Each row was made from one walk, in order. Every step used is in the known rows, and no mark comes twice. Write each row's walk.
Known rows:
rifa/ganeza/ruzegob/bami: [-2.21 -1.10 -3.89 -0.47  0.03  1.71 -1.80  1.89  1.65 -0.35 -2.24 -0.16
 -1.28  3.23 -3.53  1.38  0.88  1.91  0.34  2.15 -3.84  2.38 -0.88  0.36
  0.44]
ganeza/rifa/vinu: [ 1.68  0.43 -2.86  3.28 -1.09  1.55 -1.05  3.82 -0.53  0.38  1.95 -0.07
  0.66  4.85 -0.43  0.28 -0.41 -1.21  0.54 -0.16 -3.19  1.41 -0.20  0.14
  1.57]
ganeza/difife/rize: [-1.16  0.36  1.91  1.98  0.55  2.44 -2.25  0.18  0.01 -0.05 -1.26  0.66
 -3.57  3.68  0.60 -1.97  0.95  1.54 -1.71  3.44 -4.97  0.92 -2.18 -2.32
 -0.45]
diveb/bami/ruzegob/ganeza/difife: [-3.09 -4.01 -0.54  3.38  2.63  1.97  0.88 -2.05  3.26 -1.67 -1.77  0.48
  0.44  2.80 -4.13 -0.37 -0.43  6.16 -1.50  3.87 -1.80 -0.25 -1.04 -1.87
 -2.73]
vili/bami/diveb/zezaf: [-4.12  0.44  2.17  0.29 -1.15  2.79 -2.48 -1.45 -4.22 -2.71  1.63  2.02
  3.17 -1.81 -1.59  1.82 -2.45  3.45  1.29 -3.08  0.43  2.21 -0.94 -2.86
 -1.54]
zezaf/diveb/bami/ruzegob/ganeza: [-4.36 -2.98  0.55  4.30  4.37  0.10  3.49 -2.94  3.96 -1.13 -0.01 -0.47
  0.25 -0.95 -3.71  0.59 -0.87  5.13  1.59  3.62  0.62 -1.71 -0.65 -2.93
 -2.91]
ruzegob/ganeza: [-1.45 -2.27 -0.98  0.33  1.24  0.99  0.35 -0.70  0.92 -0.64 -0.79 -1.85
 -0.64  1.03 -2.12 -0.13  1.61  2.04 -0.99  0.32  0.07  1.42 -0.37  0.31
 -0.85]
mozu/ruzegob/bami/diveb/zezaf: [-1.12 -1.66  0.42  0.36 -1.73 -0.60 -3.31  0.92 -1.21 -3.75 -0.73  0.63
  0.37 -0.27 -1.40  3.48  1.84  1.55 -0.02 -1.71 -1.20  2.60 -0.64 -4.20
 -1.53]
vili/bami/ruzegob/ganeza/rifa: [-2.44 -0.97 -0.88  5.41  0.95  3.47  2.18 -0.60 -0.56 -1.39  2.28  0.05
  2.58  3.09 -3.39  0.26 -0.61  2.90 -1.73  2.71 -2.71  1.63 -0.68 -0.30
 -2.23]
difife/zezaf/diveb/bami: [-4.39 -0.40  1.73  3.12  2.22  0.05  2.59 -3.34  2.43 -1.23 -0.39  1.08
 -1.01 -1.84 -1.84  2.35 -1.33  2.24  2.65  0.87 -0.66 -1.63 -0.31  1.23
 -0.72]
zezaf/diveb: [-1.61  0.48  0.74  1.99  1.80 -1.17  0.35 -1.10  0.96 -0.28  1.54  0.09
 -2.01 -2.18 -0.24  0.40 -0.12  1.38  1.86  1.40 -0.01 -1.06 -0.45 -1.80
 -0.31]
rize/difife/ganeza: [-0.93 -1.10 -0.61 -0.32 -1.51 -2.07  1.19 -1.42 -2.12 -0.91 -1.39 -1.34
 -1.47  0.09 -0.41 -1.29  2.71 -0.71 -2.71 -1.09 -2.54 -0.42  0.07  2.53
 -1.00]
rize/difife/ganeza/rifa/vinu: [ 0.77 -0.50 -3.34  2.88 -2.75 -0.49  0.00  2.32 -2.66 -0.51  0.40 -1.63
 -1.06  4.94 -0.83 -0.83  2.11 -1.76 -2.15 -1.24 -5.79  0.97 -0.07  2.71
  0.57]
diveb/bami/ruzegob: [-1.20 -1.11  0.67  2.02  1.68  0.12  2.65 -1.44  2.14 -0.33 -0.94  1.23
  2.97  0.07 -1.51  0.51 -2.45  1.71  0.55  2.03  0.58 -1.99 -0.03 -1.56
 -1.79]
zezaf/diveb/bami/ruzegob: [-2.89 -0.79  1.52  3.78  3.25 -0.89  3.03 -2.21  3.11 -0.53  0.88  1.31
  1.01 -1.95 -1.68  0.70 -2.72  3.15  2.80  3.52  0.56 -3.14 -0.18 -3.16
 -2.18]
difife/ganeza/rifa: [ 1.48  0.12 -1.46  2.97 -0.22  0.08  1.38  0.20 -1.46  0.05  1.36  1.40
 -1.97  3.61  1.44  0.00  1.58 -1.18 -1.11  1.05 -4.43  0.46  0.04  1.18
  0.19]
vili/bami/ruzegob: [-2.63  0.72  0.85  1.83  0.31  2.20  0.95 -1.28 -0.83 -0.45  1.54  1.30
  2.73 -1.36 -2.08  0.43 -2.43  1.38 -0.44  1.65 -0.44 -0.64 -0.97 -0.25
 -2.33]
rize/difife/ganeza/rifa: [ 0.60 -0.56 -1.42  2.74 -1.99 -1.58  1.87 -0.33 -2.75 -1.43  0.13 -0.60
 -0.97  3.75  0.29 -1.31  2.90 -1.12 -2.89 -0.15 -5.05  0.20  0.73  2.35
  0.05]
bami/ruzegob/ganeza: [-1.68 -2.21 -0.86  2.33  1.22  0.47  0.51  0.08  1.29 -0.09 -1.93 -0.79
 -0.15  0.80 -3.24  0.21  0.72  3.13 -2.26  1.44 -0.46 -1.13 -0.91 -1.09
 -2.39]
rifa/ganeza: [ 0.53  0.54 -0.85 -0.90 -0.26  0.57 -2.47  1.72  0.44 -0.09  1.43 -0.35
 -0.57  0.30 -1.14  1.31  0.49 -0.35  1.87 -0.27 -1.96  1.06 -0.54  1.00
  0.37]
mozu/ruzegob/ganeza/difife/rize: [-1.54 -1.96  1.59  2.99  0.61  0.95 -2.43  0.35  2.01 -0.74  0.66 -2.13
 -5.55  3.51 -1.80 -0.21  3.67  1.60 -2.29  4.03 -6.40  3.22 -3.35 -2.72
 -1.94]
rifa/ganeza/ruzegob/mozu: [-0.37  0.27 -2.01  0.15 -2.37  0.90 -2.57  2.53  0.36  2.30 -0.93 -1.86
 -3.27  4.14 -2.13 -0.49  0.38  2.87  0.46  0.92 -4.07  0.35 -1.16  0.45
  1.98]
rifa/ganeza/ruzegob/bami/diveb: [-1.86 -1.05 -3.39 -1.65  0.68  0.70 -3.77  4.37  0.94 -0.91 -2.80  1.44
  0.12  2.35 -3.77  1.59 -1.64  3.38  0.59  0.78 -2.74  3.82 -1.62 -1.31
  1.36]
mozu/ruzegob: [ 1.18 -0.04  0.81  0.46 -1.16 -2.19 -0.76  0.70  1.02 -0.28  2.47 -1.36
 -1.04 -1.03 -0.49  1.90  1.23 -2.03  0.76  0.46 -1.47  0.92 -0.72 -0.89
 -0.55]
bami/ruzegob/ganeza/rifa/vinu: [ 0.00 -1.81 -3.31  5.81  0.18  1.82 -0.32  3.94  0.77  0.40  0.12 -1.10
  0.32  5.40 -3.63  0.38  0.43  2.10 -1.66  1.52 -3.45  0.17 -1.14 -1.08
 -0.67]
rize/difife/ganeza/ruzegob/mozu: [-1.63 -1.11 -1.81  0.67 -3.75 -1.70  0.86 -0.65 -2.22  1.49 -3.90 -2.90
 -4.14  3.85 -1.34 -3.00  2.73  2.68 -4.23 -0.03 -4.83 -1.10 -0.45  1.89
  0.35]
difife/rize: [-0.70  0.93  2.32  0.82  0.47  1.30 -0.01  0.10 -0.18  0.75 -0.99 -0.31
 -2.19  1.80  1.39 -1.26  0.76 -0.64 -0.53  1.61 -2.52  0.35 -1.51 -1.57
 -0.53]
zezaf/diveb/bami/ruzegob/ganeza/rifa: [-2.96 -2.23 -0.16  7.48  3.93  0.55  4.16 -1.73  3.21 -1.79  1.52  0.24
  0.92  2.61 -3.04  0.50 -0.81  4.33  1.38  4.63 -1.83 -1.19  0.08 -3.08
 -2.15]

Which walk is each row?
[-6.93 -3.24  1.08  5.02  1.59 -1.16  3.58 -3.80  2.51 -2.66 -3.57 -1.73
 -0.27 -0.77 -6.28  1.43  0.57  5.38 -1.26  1.25 -1.51 -3.09 -0.02  1.15
 -3.16] : rize/difife/zezaf/diveb/bami/ruzegob/ganeza
[ 1.21  0.20  0.05  2.07 -1.45  0.02  0.10  1.03 -0.21  1.85 -2.30 -0.76
 -1.05  1.96 -0.29 -1.42  0.41  2.61 -2.36  1.11 -0.66 -3.23 -0.25 -0.96
 -0.57] : bami/ruzegob/mozu
[ 0.75 -1.67 -1.05  0.14 -0.10 -0.82 -0.02  0.38  1.34 -1.61  0.27 -1.21
 -0.75  0.50 -0.76  1.91  2.74 -1.61 -0.45  1.74 -1.75  2.36 -0.28 -0.27
 -1.23] : mozu/ruzegob/bami
[-3.10 -1.18 -1.64  0.47 -2.20 -2.29  0.92 -1.08 -1.52  0.25 -2.93 -0.97
 -2.58  1.73 -2.11 -1.17  1.40  1.33 -3.18  0.19 -4.36 -0.52 -0.52  1.36
 -0.40] : rize/difife/ganeza/ruzegob
[-2.28 -0.61 -1.64  0.71 -0.46 -0.60  0.52 -0.66 -0.35  1.69 -1.83  1.11
 -3.46  1.60 -1.19 -0.02  0.14  1.35 -1.36  1.39 -3.71 -0.22 -1.52  0.26
 -0.23] : difife/ganeza/ruzegob
[ 0.10 -1.00  0.64  2.04 -0.01  0.89  2.70 -0.98  1.30  0.88 -2.03 -0.38
  1.43  2.09 -0.70 -1.29 -1.14  3.06 -0.65  1.87  0.23 -2.67  0.02 -0.84
 -1.11] : diveb/bami/ruzegob/mozu
[-1.33 -0.66  1.34  3.87  1.82 -0.33  2.82 -1.90  2.39  0.57 -0.40 -0.51
 -0.47 -0.02 -1.01 -0.88 -1.32  4.25  1.78  3.45 -0.06 -3.74 -0.09 -2.76
 -1.18] : zezaf/diveb/bami/ruzegob/mozu
[-1.70  0.46 -1.89 -0.09 -0.98  0.11 -2.42  2.26  0.92  1.00 -0.12 -0.07
 -1.77  1.91 -2.80  1.41 -0.92  1.60  1.52  0.96 -3.80  0.87 -1.33 -0.27
  0.97] : rifa/ganeza/ruzegob
[-0.67 -2.93 -0.61  2.11 -0.01 -0.44 -2.29 -0.03  2.22 -1.65  1.54 -2.15
 -3.61  1.98 -3.06  1.18  2.94  2.37 -1.80  2.40 -3.95  2.74 -1.87 -1.17
 -1.37] : mozu/ruzegob/ganeza/difife
[-3.96 -1.48  0.09  2.48  1.37  3.07  1.30 -1.86  0.17 -0.98  0.85 -0.61
  2.06 -0.38 -4.03  0.39 -0.68  3.33 -1.54  1.85 -0.25  0.89 -1.43  0.02
 -3.18] : vili/bami/ruzegob/ganeza
[-4.52 -0.48  0.39  5.03  2.19  1.06 -2.11 -1.17  3.83 -1.52 -0.47  2.55
 -3.12  0.33 -4.99  3.34 -1.54  5.18  2.10  3.53 -5.24 -3.14 -2.10  0.38
 -1.56] : rifa/ganeza/difife/zezaf/diveb/bami/ruzegob
[-2.11 -2.82 -1.18  3.35  1.19  1.44 -1.64 -0.02  1.69 -0.72 -2.08  0.16
 -2.06  2.81 -3.99 -0.73  0.91  5.35 -3.59  3.21 -2.64 -0.75 -1.48 -1.84
 -2.18] : bami/ruzegob/ganeza/difife
[-2.57 -0.69  1.28  1.90  3.26 -0.58  2.74 -2.79  2.61 -1.24  1.96  0.32
  0.50 -1.72 -0.61  0.52 -1.74  2.01  3.96  2.15  0.76 -0.71  0.32 -1.92
 -0.75] : zezaf/diveb/bami
[-4.77 -3.66  0.21  5.33  4.46  1.01  1.13 -3.09  4.30 -1.86 -0.09  0.50
 -1.47  0.87 -4.63  0.04 -0.85  7.26  0.43  5.35 -1.94 -1.39 -1.43 -3.46
 -2.95] : zezaf/diveb/bami/ruzegob/ganeza/difife
[-4.58 -2.07  0.19  8.32  3.05  1.00  3.89 -2.40  2.97 -1.84 -0.62  0.83
 -0.71  2.53 -4.42  2.57 -0.50  4.95  0.11  3.25 -3.17 -2.16 -0.21 -0.18
 -1.96] : difife/zezaf/diveb/bami/ruzegob/ganeza/rifa
[-2.55 -3.28 -0.05  2.48  2.66  1.17  3.07 -2.04  2.85 -1.01 -1.49 -0.58
  2.39  0.80 -3.58  0.23 -0.78  3.73 -0.38  2.24  0.57 -0.54 -0.40 -1.16
 -2.80] : diveb/bami/ruzegob/ganeza
[-0.75 -0.03 -1.16  0.96 -2.33  0.22  0.04  0.61 -0.32  2.49 -2.44 -1.55
 -2.65  3.60 -1.14 -1.80  0.06  3.17 -1.57  1.19 -2.11 -0.60 -0.65 -0.80
  1.34] : ganeza/ruzegob/mozu
[-6.18 -2.54  1.05  5.49  3.46  0.53  3.14 -3.42  3.76 -1.46 -2.17  0.17
 -1.29 -0.90 -5.27  2.59 -0.78  5.70  0.31  2.41 -0.73 -2.77 -1.06  0.25
 -3.10] : difife/zezaf/diveb/bami/ruzegob/ganeza
[-2.80 -1.74 -2.94  0.31  0.20  1.37  0.64  0.07  0.96 -0.17 -3.48  0.31
 -0.53  2.88 -2.27  0.11  0.25  2.44 -1.58  2.51 -1.90  1.36 -0.32 -0.78
 -0.03] : ganeza/ruzegob/bami
[-2.76 -1.64  1.15  4.13  1.85  2.79 -1.65  0.18  1.40  0.04 -3.00  0.01
 -3.92  4.36 -2.64 -1.95  1.69  4.70 -3.98  5.10 -5.20 -0.31 -2.99 -3.49
 -2.62] : bami/ruzegob/ganeza/difife/rize
[-1.77 -2.98 -1.45  1.42  1.26  2.03 -1.85 -0.63  1.25 -1.30 -0.83 -0.75
 -2.44  2.87 -2.81 -0.87  1.71  4.19 -2.56  1.77 -2.35  2.01 -1.07 -0.33
 -0.78] : ruzegob/ganeza/difife
[-3.64 -1.04  1.30  5.93  0.86  1.08  0.51 -2.79  2.45 -0.20 -2.96  1.33
 -4.09  1.79 -3.14  0.31 -0.70  7.06 -0.89  3.74 -3.67 -4.43 -1.27 -0.23
 -1.24] : ganeza/difife/zezaf/diveb/bami/ruzegob/mozu
[-5.61 -2.59  2.55  6.24  5.17  2.45  1.08 -2.82  4.10 -1.15 -1.13  0.38
 -3.61  2.74 -3.33 -1.43  0.07  6.62 -0.14  7.14 -4.53 -1.01 -2.87 -5.17
 -3.37] : zezaf/diveb/bami/ruzegob/ganeza/difife/rize
[-3.26 -2.85 -3.09 -1.32 -0.53 -1.75 -0.27  1.07 -1.83 -1.80 -5.57  0.50
 -0.71  2.15 -2.89 -1.16  0.48  3.30 -4.04  0.04 -3.35  2.45 -1.14  0.07
 -0.21] : rize/difife/ganeza/ruzegob/bami/diveb
[-2.39 -2.23 -3.07 -0.85  1.15 -0.05 -0.88  1.43 -0.57 -0.10 -4.39  2.68
 -1.85  2.02 -1.91  0.24 -0.73  3.27 -2.25  1.21 -2.68  2.54 -2.06 -1.04
  0.04] : difife/ganeza/ruzegob/bami/diveb
[-5.56 -2.05 -0.01  6.18  2.02  0.96 -1.51 -1.52  2.48 -1.12 -2.87  0.68
 -5.71  0.73 -5.64  1.69  1.01  7.18 -2.82  3.27 -3.92 -3.05 -2.15 -0.47
 -2.45] : bami/ruzegob/ganeza/difife/zezaf/diveb
[-4.98 -1.06  1.35  5.98  2.25  0.41  0.74 -3.09  3.04 -1.49 -1.95  3.02
 -2.47 -0.12 -3.97  2.01 -2.18  5.57  0.27  3.85 -3.15 -3.88 -1.52 -0.74
 -1.94] : ganeza/difife/zezaf/diveb/bami/ruzegob
[-4.93 -3.65 -0.24  4.63  1.80  2.61  0.64 -2.71  3.01 -1.71 -3.92  1.34
 -1.17  2.94 -5.64  1.69 -0.29  6.36 -2.93  2.60 -3.17 -1.17 -1.65  1.37
 -2.98] : diveb/bami/ruzegob/ganeza/difife/zezaf
[-0.05 -1.69 -1.44  5.46  0.74  0.91  1.32  1.28  0.63 -0.53 -0.23 -0.21
  0.46  4.47 -2.48 -0.03  0.85  2.76 -2.49  2.26 -2.57 -0.46 -0.16 -1.42
 -1.35] : bami/ruzegob/ganeza/rifa
